Each row was made from one path, in order. Every step used is in the known rows, and no mark comes twice. Write each row's path.
Known rows
vigula, rileb: [-14 -12  -3  27   6   9  -1  -5   4  -3   5  11  -7  24  -9  39  14  13
   4 -25 -42  12  16   6  -7 -61  -2  -3 -12 -11]
tavekir, rava, mamu, pumu, rudu: [ 19  33   0 -34  -3  -5 -41  -9   4  -2 -15   8   2  10  19 -29  10 -17
   5  -7  19  20  -4  13   1  66   9  10  -7  -2]
pumu, mamu, rava, tavekir: [ 10 -11   6 -14   1  11  -5 -17   2  -5 -14   7   1 -31 -37 -26 -23   3
 -16  13  39   8   4   4   1 -41   4   6   9  -3]
rudu, rileb, pofa, rava, tavekir, pumu, dofab: [-10  -9  -3  12 -44 -12  44 -17  -6  14  11 -28  -2 -15   0   0  18   7
  19  16 -22 -25  -3 -11   5  58   7  -1  12 -10]
rudu, rileb, vigula: [-32  -9  19  20  13   7   8 -12   5  -2  13   2   4  25   2 -39   6 -15
  15 -13 -71 -11   4 -10   5 -24 -18 -10 -30  -1]
tavekir, rava, mamu, pumu: [ 43  18   0 -15  15   7 -23   3  -3   2 -21  17   0  -9   7 -36   4   0
   8  -1  17  30 -12  21  -4  50   4  17   3 -17]
tavekir, pumu: [ -7  17 -12   7  51   0   0  15   0   2  17  17  -5  26 -10  28   2   4
   2   2 -16  -6  -8  -8  -2 -31 -12  -3  15   5]
mamu, rava, tavekir: [ -2 -25   1  13   2   7   6 -10   5   3  -4  -5   1 -33 -22  16 -18  -3
   2  14   6   3   6  -5   5 -35   0  18   1   0]
rileb, pofa: [-31  -5   2  16  -1   2   9  27   2 -14 -13   3  -8  12  -1  15  10  20
   3  -5 -40   1  10  -4   3 -53  -2  -4  11  -4]
rudu, pumu, dofab: [ 18  40  -5  18   8  -6  20   9  10   3  12  15   3  30  -3  76   7   6
 -24   9 -18  18  -8  -1  -8 -22 -22 -20  21 -17]
vigula, rileb, pofa, rava, mamu, pumu, gapob: [ 35 -43  -5 -28 -32   8   7   8 -15 -10 -23  -2   0 -17  20 -31   4  37
 -17 -14  35  23  14  23  -5  27  17   3  13  -9]
pumu, mamu: [  3  28   6  -8  30  11  -6   7   2 -13  -8  25  -5  14 -16  -2  -4  10
 -17  -5   1   3  -7  10  -6 -59  -4 -11   2  -5]
rudu, rileb, pofa, rava: [-28   1  20  25 -27  -8  12   8   0  -6  -7 -19  -7  -4  20  44  14 -11
   2  -7 -44  -4   5   1   1  -8   9   2 -14   3]
vigula, rileb, pofa, rava, mamu: [  1 -40   0  26 -31   2  -5   2  -7  -6 -20  -9   1  -8  10   3  15  32
   4 -28  -7  16  17   7  -8   5  13   1 -11  -8]
tavekir, rava, mamu, pumu, rudu, rileb: [  4  32   5 -24 -12  -6 -37 -34   5   6  -7   5  -1  20  25 -70  12 -33
   5  -8  -1  16  -9   9   3  68   9   8 -23  -6]
pumu, gapob: [ 13  19   1 -18  31  11  19  25  -2 -10   0  13  -3  12  -4  48 -14   1
 -15   5  -7   7  -7   6  -2 -70  -2   6   4  -3]
pofa, rileb: [-23   0   1  43  12  11  -4  -9   1 -15   2   1  -1   0  -2   0  12   1
  18  -4 -57   8   3   6 -11 -72 -16   0  -8 -21]
rudu, rileb, pofa, rava, tavekir, pumu, gapob: [  0 -11   2 -18 -32  -5  36  14 -14   5  -3 -24   1 -30   3   6  -8  -6
  -5  17  19 -19  -1  -6   6  11   7  16   1   1]
rileb, pofa, rava, tavekir: [ -4 -21  11  24 -40  -3  25  24   0  -3 -15 -27  -3 -46  -2  39  -2  15
  13   7   1  -7   9   0   5   1  12   8  -2  -4]
pumu, tavekir: [ -3 -21   0  32  32  14  15  28   4  -5   7   7  -1   4  -5  22 -10  -5
   7  -3 -11 -10  -6  -2  -6 -63  -2   4   1  20]
pumu, rudu, rileb, pofa: [-68  10   5   0 -29 -11  -6  -8   9  -8  -1 -12  -7  38  22  -2  22 -17
   0 -11 -60 -14  13 -17   7 -28   3 -12 -17   8]
pofa, rava, tavekir, pumu, rudu, rileb: [-17  15   1   1 -16 -19  -3 -21   5  17  26 -27   1  -6  13  41   1 -33
   5   8   7 -28  -2 -14   7  45   5   0 -25  13]
vigula, rileb, pofa, rava, tavekir, pumu, dofab: [ -6 -46 -13  19 -57  -8  40 -15  -5  10   1 -26  -1 -16 -17  21  27  32
  16  -7  -1 -13  19  -2  -1  41  10  -4  23 -12]
rava, tavekir, pumu, rudu, rileb: [-33  11 -12  -6  -1 -11  -5 -30   7  19  26  -8   0  18   0 -19  -1 -25
   8   7 -15 -30   0 -24   9  11  -6  -4 -19   1]
rudu, pumu: [ 14  39  -1  23  20  -2  -1  28  10  -1  11  12   2  14   0  71  -5   0
 -25   4  -4  21  -2  -3  -7 -47 -22 -11   2 -10]
pofa, rava, tavekir, pumu: [ 22   3  -1  12  13  -5  12  12  -3  11  15 -13   0 -33 -10  72 -11   3
  11  11  25 -13  -4  -2   1  23   4   9  -1   5]
vigula, rileb, pofa, rava, tavekir: [ -9 -49   5  28 -61   3  19   2  -1  -1 -15 -28  -4 -36  -8  35  10  26
  17 -16  -7   3  30   9   1  -8  16   7 -14 -13]

Write each row's path
[ -9 -36  -5  -7 -52 -13 -25 -11   0  -8 -14 -13  -2   4  31 -24  23  22
  -2 -27   8  10  24  12  -1  65  22 -17   2   7]
vigula, rileb, pofa, rava, mamu, pumu, rudu
[ 31  45  -2 -14  19   5  11  40   2  -4   4  15   5  14  -2  85 -22  -3
 -45  15  27  25  -8   2  -7 -66 -20  -3   8  -4]
rudu, pumu, gapob
[-35 -26  12  37   1  14   4 -11   0 -17   6  -3   9  -1 -11 -41  11   3
  26 -10 -73   2  13   0  -6 -53 -28 -11 -19  -7]
pofa, rileb, vigula
[-15  16  -2 -19  12  -7 -18  -4   9  -6   9  11  -7  31  17  25   8  -9
  -4  -2 -18  -4   4   7   5   7   1 -21   8   8]
mamu, pumu, rudu
[  5 -20 -16  -1   7  -5  28 -24   1  18  14   0   3  -7 -33  19  -3   4
   5  27   8  -9  -3 -13   4   9  -5   6  36  -2]
mamu, rava, tavekir, pumu, dofab
[-39  -7  13 -14  -6  -4 -13 -29  10  -2  17   2   2  37  22 -58  16 -24
   4 -14 -56 -16  13  -3  11  33 -12 -29 -18  13]
mamu, pumu, rudu, rileb, vigula
[  1 -25 -12   2  19   0   0  -6  -1  13  10   1   1 -16 -27  16 -17  -3
  -2  20  24  -6   5 -13   4  -9  -4  21  18   5]
mamu, rava, tavekir, pumu
[-30 -14  13   3 -28 -14   4 -24   6  13  30 -30  10  -6   4  -3   1 -32
  15   0  -4 -37   7 -21  12  63  -7  -8 -34  24]
pofa, rava, tavekir, pumu, rudu, rileb, vigula
[ -2   8  -6 -17  45  -1 -17   1  -4  -7   4  24  -2  18 -27  -3  -9  -1
 -30   7  41   6  -3  -2  -6 -42 -10  -1  31  17]
tavekir, pumu, mamu, rava
[-10  -1   5  -7 -28  -4  11  -7  -8   1  -9 -18  -2 -25 -10 -41  -3   6
  -3   9  27 -19  -1  -3   2  19   5  -4  -1  -3]
rudu, rileb, pofa, rava, tavekir, pumu, mamu
[-45  -2   7  20 -12   1   9   2   2  -6  -8  -3  -8  24   9 -10  16  -3
   8  -7 -68  -5   9  -9   3 -43  -2  -4  -9  -9]
rudu, rileb, pofa
[ 17  12  -5  -8  14   1  22  -9   4   0   9  18  -6  27   4  13  13  11
   6   6 -40   3  -9  15   0  20   0 -20  36 -17]
mamu, pumu, dofab
[  4  -2 -14   8  25   3  12   2  -2  14  16   6  -1 -10 -20  15 -13   9
  12  14   4 -15  -3  -9   3 -14 -10   5   3 -11]
rava, tavekir, pumu
[-41  30  -6  -7  19 -15 -17 -18   8  10  29   3  -4  54  14  15  13 -31
  -2  -6 -32 -20  -1 -20   3  -8  -6  -9 -12  14]
tavekir, pumu, rudu, rileb
[ 47  19  -1  24   7   8 -15  35   4   2 -11   9  15 -14  -6 -13 -14 -16
 -11   1  57  35 -14   0 -14 -12 -10  21  -9  12]
rudu, pumu, tavekir, rava, mamu
[ -7  13  -5 -25   8  -5 -30 -40   3   9  12   9   0  33  32 -65   5 -17
  -2  -6 -24  -4  -9  -2   4  49   1 -17 -18  -8]
rava, mamu, pumu, rudu, rileb
[ 19 -22 -14 -30  20   7  18   6  -9   7   7   2   4 -25 -27  22 -30  -8
 -20  27  50  -5  -1 -10   4 -33  -4  26  23  10]
mamu, rava, tavekir, pumu, gapob
[ 31 -32 -12   6  35  16  -5  12  -5   0   0  21   4  -4   9 -71 -20  11
   7   0  18  -1 -14   7  -6  11   1  -3   9   5]
rava, mamu, pumu, tavekir
[ 28  -5   1  18  13  15 -12  22   0  -1 -14   7   8 -17  -7 -28 -11 -11
  22  -5  28  14 -18   4  -9 -12   7  31 -16  12]
pumu, tavekir, rava, mamu
[ 26  28   6   5  18   8 -24   7   0   0 -18  13   3  -6  -4  -6   3  -1
  14  -6   5  25 -12   7  -4  -1   5  28 -18 -12]
tavekir, rava, mamu
[  0   8   9 -11  22   8 -13  -2   2 -15 -14  17  -2   7 -24  -2 -14   0
 -28   2  22  16   0   6  -5 -65  -1  -1  14   8]
pumu, mamu, rava
[ 12   9 -11 -21  24   9   0  -3  -4   3   4  15  -2  -6 -33 -35 -19  18
  -7  11  40 -11  -5   0   1 -18  -8  -5   9  -8]
rava, tavekir, pumu, mamu
[ 23 -15   2  -3 -10  -4  -6  15  -8  -8 -20  -8   0 -22  23 -18   1  30
   5  -3  14   8   1  15  -1  61  11  -5  19  -2]
rileb, pofa, rava, mamu, pumu
[ 30  14   1 -10  11   0   4   6  -5   2   3  -3   1 -31 -23  17 -17  10
 -10  12  65 -11  -9   8  -2  13   5   0   6   3]
pofa, rava, tavekir, pumu, mamu
[  3  30  -9 -18  46   3  -8   9  -3  -6   9  27  -4  30 -21 -23  -7  11
 -19  -1  24  -5 -12   1  -6 -33  -9 -13  18   9]
tavekir, pumu, mamu
[ 61  19   0 -51   8  15 -10  13 -11  -5 -25  19   3 -11   7 -41 -10  -4
 -10   9  45  35 -16  23  -3  28   8  27   6 -14]
tavekir, rava, mamu, pumu, gapob
[-26  26 -13  -8  30 -13 -14   5   8   1  23  10  -4  45   3  57   7 -14
  -7  -4  -8 -14  -3 -18   3 -16  -7 -12   4  27]
tavekir, pumu, rudu
[ 46   2   3  -1  22   0  -8   2  -5   1  -2   5   1 -22  20  18  -8  13
   0   0  19  16 -15  20  -4  56   9  -4   2  -5]
pofa, rava, mamu, pumu
[-42  -3  16   9 -66 -16   9 -13   7   2  -5 -39  -1 -22  22  26  10 -20
  12   1 -19 -20  14 -11  10  22  16   0 -31   3]
pumu, rudu, rileb, pofa, rava, tavekir
[  -8    6   15  -28  -24   -4  -35  -36    5    3   -5    0   10   19
   21 -113   16  -33   13  -16  -15    7    3    2    8   91   -4    0
  -33    7]
tavekir, rava, mamu, pumu, rudu, rileb, vigula
[-22   9 -17  -9  11  -7  -7  -8   7  12  18  -1   0  11 -11  24  -4  -7
   7   9   8 -22   3 -19   9   8  -4  -6  -3   7]
rava, tavekir, pumu, rudu
[ 23 -45   0  13 -10   4   6  33  -8  -8 -16  -9   3 -32  19 -48  -9  23
  10  -3  34  -2  -5  10  -4  41  17   1  22  22]
rileb, pofa, rava, mamu, pumu, tavekir
[ 27 -10   6 -34 -23   2  13   6 -16  -5 -17  -7   1 -15  33 -47  -7   4
 -13   6  17   5  -9  14   2  46  11   3   5 -11]
rudu, rileb, pofa, rava, mamu, pumu, gapob
[  6  -6   7  17 -12  -2   2  23  -6  -8 -22 -11   2 -21  11  13   0  25
   9  -5   3   8  -4   0  -3  12  10   6  -3   1]
rileb, pofa, rava, mamu
